Every row comes from one small tree of marks. Brackets hold a mark, then the marks that hang from it, in the order of their numbers. Every link used is in the known rows. Which tree was each row made from?
Known rows
{j353 j608 {j712 j618 j842}}: [ 17  12   6  -9   1  -7 -25  16  18 -21   2 -13   4  12  -3   3   8  29
   4  -8   0 -14  25  10  11]
{j842 {j608 j222} {j712 j618}}: [  5  -1  11   8  10   4  -3  16   2 -15  22  -4   3 -17 -19  24 -17  15
 -18 -10  11   5   4 -13  15]
{j618 {j712 {j842 j608}}}: [ 11  -5   4 -11  -4   4 -12 -12 -14  -4  23 -19   4  21 -16 -25  -4   4
   2 -14   3   8  -5  -8   4]
{j200 {j608 j222 {j353 {j712 j618 j842}}}}: [  1   1   7   9   6  -4  -6  -6   0  -4 -36   6  -2 -11   0  -3  15  16
  12   4  -9   7  -1  13   4]
{j222 {j608 j200} j717}: [ -2   4  -4 -13  -9  -2  16  -8   4 -16  11   3 -17   5  19 -20 -12 -15
   0  22   6  -4  16  -9  -5]
{j842 {j608 j222 j353} {j712 j618}}: [ -1   6  12  11   8   0   5   6  -8  -2   6   6   2 -27 -18  25 -21  10
 -10  -6  11   8  -4  -7   7]
{j712 j618 {j842 {j608 j200}}}: [ 13   5   1  15  -7  -7 -13   6  -3  -8  21 -12   0  15   1  14  -8  11
   1   5   3 -10 -12  -2 -17]
{j712 j618 j842}: [ 11  16  15   8   8  -5 -11  21   9 -22  21 -31   2   9 -11   3  -6   5
  -5   0  -1 -12   0   0   0]
{j353 j608}: [  8  10   0 -21   8   5   6  11   8  -6  21 -18   3  -5 -17   4 -15   1
   7  -9   2 -11  30  -3   3]
{j712 j618}: [  7  16  17   8  14  -3  -4  17  12 -17  24 -30  -8  -8  -4   1 -25  -2
 -15  -8   8 -14  13  -1   0]
{j640 {j842 j608 j712}}: [  8 -14   7 -17   5   8  -9  -7  -9 -15  33  -9  -4  -2 -22  25 -11  -2
 -15  -7   8  11   3 -13  18]
{j608 j200 {j222 j717} {j353 j712}}: [-15  -5  -9   1  -7  -4   9  -4   6  15 -35  22  -3  -6  21 -13  16 -13
  -3  11   5   1  -3   7  -3]
{j618 {j712 {j842 {j608 {j222 j717} j353}}}}: [ -6  -1  -8   3 -10  -7   2  -4 -20  19 -14  11   8  15 -17 -27   8  -7
  23  -6   4  11 -25   6  12]
{j608 j200 j222 j353}: [-16   1  -5   6   8  10  25  -8  -4  21  -9   4   5 -14  -6  -3  -2 -24
   0   9 -12   3 -13   1 -21]
{j717 {j222 {j608 j200}}}: [  5  -4   1 -19   4  14  10 -38  -7 -15  35   1 -21  -1   5   6 -17 -24
 -11  13 -11  14  13 -13 -26]
{j222 {j608 {j353 j712}} j717}: [ -4   9   8 -21  -9 -14   2 -16   1 -21 -14   9 -13  -7  25 -30  -4 -13
   3  21  16   7  27  -3  11]
{j842 {j608 j200 j222} j712}: [  2 -17  -6  -9   4  14  11  -7 -10   3  15   9   1  -9 -10  17  -4   0
 -17   0   0  10  -1 -18  -5]
{j618 {j712 {j842 {j608 j200 j222 j353}}}}: [ -9  -9 -10   8 -11  11   7 -24 -22  28 -14  15  11  13 -15 -19  11  -7
  15  -1 -18  14 -29   5 -17]
{j608 j200 j222 {j353 j712}}: [-15  -7  -3   0   3   9  12 -14   3  16 -28  10   2 -13  11 -10  13 -11
 -10   7 -10   7  -2   4 -13]
{j618 j712}: [  6   1   9  -9  13  12   4 -10   4  -6  16 -25  -8   3 -11 -32 -18  -7
 -17 -18  -1   1  15   0   5]
{j353 {j608 j200 {j222 j717}} j712}: [ -1  -7 -18 -15  -7  -4   2  11  18  13 -22  20  -1   7  15  -1  19   7
   8  -3  -2 -13  22   7  11]
{j618 {j712 j842}}: [  9   0   9 -10   4   8  -6  -6   2  -8  14 -27   0  21 -18 -34   2  -4
  -6 -13  -8   4   2   0   5]
{j712 j618 {j842 j608}}: [ 14  11  11   7  -1 -12 -18  13  -5 -14  27 -23   3  10  -9  12 -12  11
   2  -3  10  -8  -7  -3   1]
{j608 j200}: [  5  -2   1  -5   6   9  12  -7   7   0  15 -16  -6  -2   2  -8 -12 -12
 -14   3   0  -7   6  -7 -18]
{j640 {j842 j608}}: [  1  -5   3  -5   5   2 -12  -6 -10  -3  31 -17   0   4  -5  19 -10 -14
   4  -8   0   4  -6  -6   8]

Which tree is each row?
[ -7   2   4  19  -4  -1  -6   4   7   7 -28   6   6   4   9  -2  23   7
  -3   8 -14   0 -16  14 -12] | {j608 j200 j222 {j353 {j712 j618 j842}}}
[  2  -9  -2  -4   1  11  -4  -6 -14   5  12 -13  14  20 -18 -21  10   0
   6 -17 -10  13 -15   0   7] | {j618 {j712 {j842 {j608 j222}}}}
[  3   6   6  15   4  -4 -13  19  -6  -5  20 -15  18   9 -14  14   4   8
   8  -5  -1  -1 -17  -2   2] | {j712 j618 {j842 {j608 j222}}}
[  2   1  -3  21  -2  -1  -9  12  -4   4  13  -3  11  11  -2  18   8   8
   7   2 -11  -4 -24   0 -13] | {j712 j618 {j842 {j608 j200 j222}}}
[-12   2   4  23   2   2   2  -3  11   8 -25   8  -3 -13  18   1   6  -2
 -10   5  -8  -4  -3  12 -11] | {j608 j200 j222 {j353 {j712 j618}}}
[ -3  -5  -8 -12   3  -9  11 -12  -1   4 -46  22 -13 -19   9 -13  10   1
  13   6   7   3  15   7  16] | {j200 {j608 {j222 j717} {j353 j712}}}
[  2   3 -12   5  -5  -9  -8  24  25   2 -19  16  -5   5  19   9   8  19
   5  -9  -5 -23  19  17  14] | {j353 {j608 j200 {j222 j717}} {j712 j618}}
[-11   4  -2  20  -4 -15   1   7  15  11 -36  21  -9  -8  23  -5   6  -1
  -4   7   3 -10  -8  17   1] | {j608 j200 {j222 j717} {j353 {j712 j618}}}
[ 18   3  14  -1   8  -3  -8   8   2 -24  28 -14 -10 -16 -12  21 -31  21
 -23  -6  22  -1  15 -12  10] | {j842 j608 {j712 j618}}
[  6  10  -1  -4  -4 -16 -18  36  21  -9 -13   3   7  15   4   5  25  23
  19  -7   1 -20  13  16  29] | {j353 {j608 {j222 j717}} {j712 j618 j842}}
[ -1  -9 -12 -14   2  12   2   1  15  10 -10  10   5   0   5   3  18   7
  -2  -8 -15  -4  21   4  -2] | {j353 {j608 j200 j222} j712}
[ -1 -15 -13  -6 -16 -10 -14   0  -3   8 -15  16   9  22  18  -3  34   6
   8   7   4   3 -12  -5   6] | {j353 {j712 {j842 {j608 j200 {j222 j717}}}}}
[ -7  -1   0  24  -6  -2  -7  -8  -2  12 -18  20   1 -11  20  11  -1   4
  -2   1  -4   3 -10   8 -11] | {j842 {j608 j200 j222 {j353 {j712 j618}}}}
[  1  10   1  13  -6 -20 -11  33  -3  -4  10  -8  10  15  -4  12   7   9
  18  -3  12  -9 -18   1  17] | {j712 j618 {j842 {j608 {j222 j717}}}}
[ -7   5  -2  24  -8  -4  -1   3 -16  17  -8   8   9   2  -7  18   3   0
  15  11 -13  -1 -32   5 -21] | {j712 j618 {j842 {j608 j200 j222 j353}}}
[ -3   2   1 -17   1  11  18 -46 -13  -5  14  13 -18 -12   4   3 -20 -26
  -4  22 -10  19   4  -5 -34] | {j717 {j222 {j608 j200 j353}}}
[ -3  -4   3  -8   0   0   4 -24   4   3 -21   3  -6 -10  16 -14  -2  -8
 -16   8   1   2  11   1 -18] | {j608 j200 {j353 j712}}
[ -6  17   6 -14  -6  -8  17  -6  -8 -14   3  -1 -11 -10   9 -22 -19 -21
  12  21  15   3  18  -7   3] | {j222 {j608 j353} j717}
[ -7  -2 -11   2   1   0  18  14   7  13  -2   4  -2   3   3  -6   4 -19
  -2   6  -3 -10  -5  -1   0] | {j608 j200 {j222 j717}}
[-11   0   5  19  -1  -6 -24  -1  -4   5 -11   5   6  -5  11  27   6  -2
   7  -8 -10   9 -17  15  14] | {j640 {j842 {j608 j222 {j353 {j712 j618}}}}}
[  3 -10   4 -13  10  12   6   1  -7  -8  21  -5   8 -15 -21  14  -7   3
 -17  -6  12  14   4 -20  13] | {j842 {j608 j222} j712}
[  3  -5  -6 -12   9  -4  20   4  -1  -1 -13   1 -10 -12  -5  -8  -3  -7
  15   1   4  -5  11  -1  15] | {j200 {j608 {j222 j717}}}
[  6  -7   1  14   3   8   2   6   0  -4  15   9  -4 -12  -9  28 -15  15
 -21  -4   2   1  -4 -10   0] | {j842 {j608 j200 j222} {j712 j618}}
[ -1 -17 -10  -5  -9   5 -11 -11  -5   6  -7   8  18  17  11  -3  31   5
   2   6  -8  11 -11  -6  -6] | {j353 {j712 {j842 {j608 j200 j222}}}}
[ 11 -10  -6  -5 -12   7  -6 -21 -14   5  12  -4  -3  27  -9 -20  -1   0
   0  -5  -7   5 -11  -2 -11] | {j618 {j712 {j842 {j608 j200}}}}
[ -2   6 -10 -14   5  -3  13  31   8   7   2   0   6  -1 -12   1   2  -4
  17  -8   3 -13  20   2  17] | {j353 {j608 {j222 j717}}}
[ -4   5   8  16   2  -6  -9   0  -4   3 -11   4   4 -17  13   8  -4   5
  -2  -7   6   6  -2   6   4] | {j842 {j608 j222 {j353 {j712 j618}}}}
[-16   3 -10   7  -2  -1  24   6   0  23 -22  13  -2  -7   0  -8   3 -25
   9  12   0  -5 -13   6 -10] | {j608 j200 {j222 j717} j353}
